What can hang from each mark:
X: E
K: G P X
D: E X
P: X
G: D E K P X

Every row comes from one small tree of marks. The marks that hang from a mark follow it in brackets, in alphabetical order. Every link used is in the known rows. Which tree was each row made from?
Known rows:
K[P X[E]]: 11.6 49.2 38.7 -14.5 -13.3 -5.7 -7.3 37.5 13.9 25.3 25.7 -18.4 -57.3
 -3.7 -9.6 6.7 -32.1 10.0 -27.4
K[G[D E X] P]: 18.0 -13.4 -17.0 46.3 -17.2 18.6 13.6 -3.6 -20.2 4.8 82.8 -38.9 -91.2
 23.6 -34.7 8.8 -16.8 -4.8 -29.3
P[X[E]]: 8.2 1.1 27.2 -29.5 -30.5 -15.1 12.9 27.4 28.2 -0.5 26.6 -23.1 -30.5 13.2
 -17.5 2.8 2.4 -13.0 -34.8
G[D]: 6.3 -33.3 2.6 11.2 -38.4 4.0 37.7 -15.7 10.2 11.9 3.9 -10.6 -17.5 13.1
 19.4 -34.3 2.9 -13.9 -30.6
G[P X]: -13.2 2.9 -13.2 -31.2 -37.5 36.3 40.3 -23.6 -6.8 13.1 3.1 -40.9 5.3 23.2
 -37.0 -22.4 31.0 -4.3 1.9
D[E X]: 27.6 -16.4 9.0 -18.8 -40.0 -9.4 16.7 -7.4 15.5 -33.9 -18.3 32.8 3.4 18.0
 -33.6 -1.7 -1.2 -8.4 -35.2
G[E]: 9.2 -52.9 2.1 -10.7 -30.2 -3.5 30.9 -14.7 24.0 3.7 -19.4 -6.1 -68.4 3.1
 -3.1 -35.1 4.9 -19.4 -38.0
G[X]: -20.3 -12.0 2.2 -57.1 -33.7 19.7 55.5 -16.2 9.1 2.4 7.5 -16.6 -12.9 19.1
 -33.5 -20.2 36.4 -5.5 -19.9
G[E K]: 12.9 -73.3 11.1 -0.5 -13.6 -22.4 35.9 -50.9 32.7 10.4 -28.1 0.7 -60.5
 -1.7 2.0 -20.8 -5.5 -22.4 -19.4
G[D K[P] X[E]]: 19.4 -13.8 49.3 32.2 -11.7 -15.1 31.9 -19.2 0.7 19.5 67.1 -23.6 -57.3
 4.3 -25.0 28.4 -29.1 -9.2 -21.0
P[X]: -5.9 -1.3 -21.2 -42.0 -35.8 -1.2 32.5 3.6 16.3 -3.8 14.3 -24.3 2.2 20.3
 -14.9 -11.7 17.8 -7.3 -25.5
G[X[E]]: -4.5 -8.1 48.0 -47.5 -29.3 4.3 38.3 7.8 22.6 9.7 18.4 -15.5 -46.6 12.1
 -42.5 -5.6 17.1 -12.7 -30.0
X[E]: 9.5 -6.3 48.8 -23.8 -23.5 -0.3 14.8 19.3 29.2 18.2 -12.6 -12.1 -40.2 0.7
 5.5 -28.1 -1.7 -18.2 -42.1
K[G P X]: -5.1 77.2 -25.8 -18.6 2.4 28.7 -12.3 28.2 -13.1 15.4 30.6 -30.0 -26.6
 14.3 -5.3 -10.4 -10.8 23.3 -12.3
G[D E]: 22.3 -77.5 -1.4 44.6 -41.5 -16.0 27.6 -29.8 18.4 10.5 8.5 -5.3 -75.0 8.3
 6.7 -23.9 -14.0 -24.9 -34.8
D[E]: 30.1 -4.6 -19.8 -22.9 -34.3 -7.6 36.8 -7.0 17.6 -2.0 -46.6 20.1 2.4 7.3
 -6.6 -34.2 -5.1 -8.8 -48.2
G[D[E] K P[X]]: 50.6 -13.5 -48.5 65.7 -35.4 -30.9 19.7 -52.9 0.1 5.9 10.1 -11.0 18.0
 24.0 -22.4 18.9 -37.1 -7.5 5.9

Which tree is each row?
-9.8 -13.4 -3.2 -24.5 -19.1 20.3 49.4 -54.5 -1.2 18.5 -3.9 -36.0 3.8
 18.8 -30.1 -10.0 19.9 -5.3 19.6 -> G[K P X]
4.6 47.6 26.4 -23.8 -3.0 3.6 -20.3 32.3 19.3 24.4 14.2 -16.9 -49.3 16.8
 -14.4 -4.9 -14.0 4.5 -9.6 -> K[G X[E]]
33.4 -32.7 78.8 56.0 -15.7 -19.9 -2.9 -12.7 5.5 -6.4 63.8 -9.7 -50.2 3.8
 -5.5 36.9 -39.0 -12.0 -19.8 -> G[D[X[E]] K[P]]
2.5 -4.7 -21.5 -2.4 -22.0 36.9 11.3 -21.1 -11.9 5.8 25.5 -48.6 -54.8
 30.4 -53.5 -12.5 14.0 -5.6 0.5 -> K[G[E P X]]
31.8 -35.9 -11.7 25.1 -29.3 -29.4 59.1 -66.8 10.9 4.7 2.8 18.5 -10.7
 18.5 -41.0 12.7 -13.5 -11.1 -7.2 -> G[D[E] K X]
0.9 22.5 -20.1 21.8 -14.2 6.9 0.2 -2.6 -1.0 24.1 26.9 -14.1 -27.1 27.5
 3.0 -11.0 -10.5 7.6 6.5 -> K[G[D] X]
10.8 -73.4 -3.5 23.5 -43.4 -8.9 51.2 -39.1 12.1 5.4 36.7 -8.5 -80.6 19.7
 -39.8 -2.5 6.4 -20.6 -19.4 -> G[D E X]
29.0 -31.9 9.3 68.8 -21.3 11.9 -22.6 3.2 -17.8 -28.2 81.2 -19.1 -83.3
 22.4 -14.6 15.5 -28.4 -9.2 -30.7 -> K[G[D[X] E] P]
8.5 -72.6 39.7 32.8 -29.1 -16.7 27.0 -53.7 13.1 -11.4 22.7 6.4 -13.0
 19.2 -0.9 9.4 0.3 -15.3 3.9 -> G[D[X] K]
26.0 -46.7 1.1 78.4 -33.4 17.0 -26.5 -23.5 -13.4 -12.0 49.5 -29.5 -58.1
 36.0 -18.2 2.2 -13.3 -16.3 3.6 -> K[G[D[X] E P]]
52.0 -23.8 -24.7 72.3 -32.9 -14.4 26.6 -64.3 1.7 19.0 -31.1 0.4 9.8 11.4
 1.9 -12.8 -39.6 -12.5 -2.8 -> G[D[E] K P]
2.1 -33.2 -9.2 32.1 -28.3 7.4 47.2 -70.3 -7.3 28.2 23.8 -34.8 -4.8 23.8
 -23.7 1.7 4.9 -9.4 25.6 -> G[D K P X]
16.1 31.7 20.4 -11.3 -23.5 -5.7 0.4 49.5 7.2 0.4 55.4 -40.6 -39.8 6.5
 -16.4 13.1 -19.0 -1.1 -49.4 -> K[P[X[E]]]
13.0 11.4 -21.8 51.7 -24.7 38.8 -1.3 -9.5 -20.1 22.6 17.2 -47.5 -1.8
 28.0 20.1 -37.8 -5.5 -5.4 -7.0 -> K[G[D P]]
11.7 -12.2 -37.4 38.1 -47.5 7.3 18.2 -14.3 -8.0 12.7 44.2 -47.1 8.4 29.5
 -8.5 -5.9 -3.0 -7.2 -1.1 -> G[D P[X]]
22.8 -30.2 -18.1 14.6 -12.6 -25.4 20.8 -23.9 8.5 -2.5 37.0 -31.3 -63.5
 3.1 -24.8 20.4 -24.7 -8.0 -25.1 -> G[E K[P[X]]]
-3.5 -51.7 6.5 11.4 -24.0 -7.1 63.4 -61.9 8.4 16.2 26.0 -10.8 -20.2 20.0
 -21.6 2.1 10.8 -11.8 5.2 -> G[D K X]
36.3 31.8 -38.7 37.8 -21.0 -13.8 -0.5 -7.7 2.3 15.5 7.2 14.2 -18.8 27.1
 -20.4 0.0 -31.0 8.1 -10.2 -> K[G[D[E]] X]
-2.3 47.2 -49.8 -11.9 -21.7 35.3 -3.0 14.4 -13.4 4.2 31.0 -62.3 13.2
 35.8 -19.8 -12.4 15.5 5.6 -2.9 -> K[G[P[X]]]
47.3 33.4 -72.2 62.7 -37.3 2.5 -9.0 -1.0 -18.3 -1.2 34.0 -30.4 15.7 40.5
 -26.2 4.9 -29.4 -1.1 -13.2 -> K[G[D[E] P[X]]]
12.1 10.4 8.8 44.9 -20.1 28.4 -10.5 18.1 -27.2 -19.0 79.5 -24.7 -27.3
 27.3 -0.4 7.3 -13.1 2.9 -25.4 -> K[G[D[X]] P]
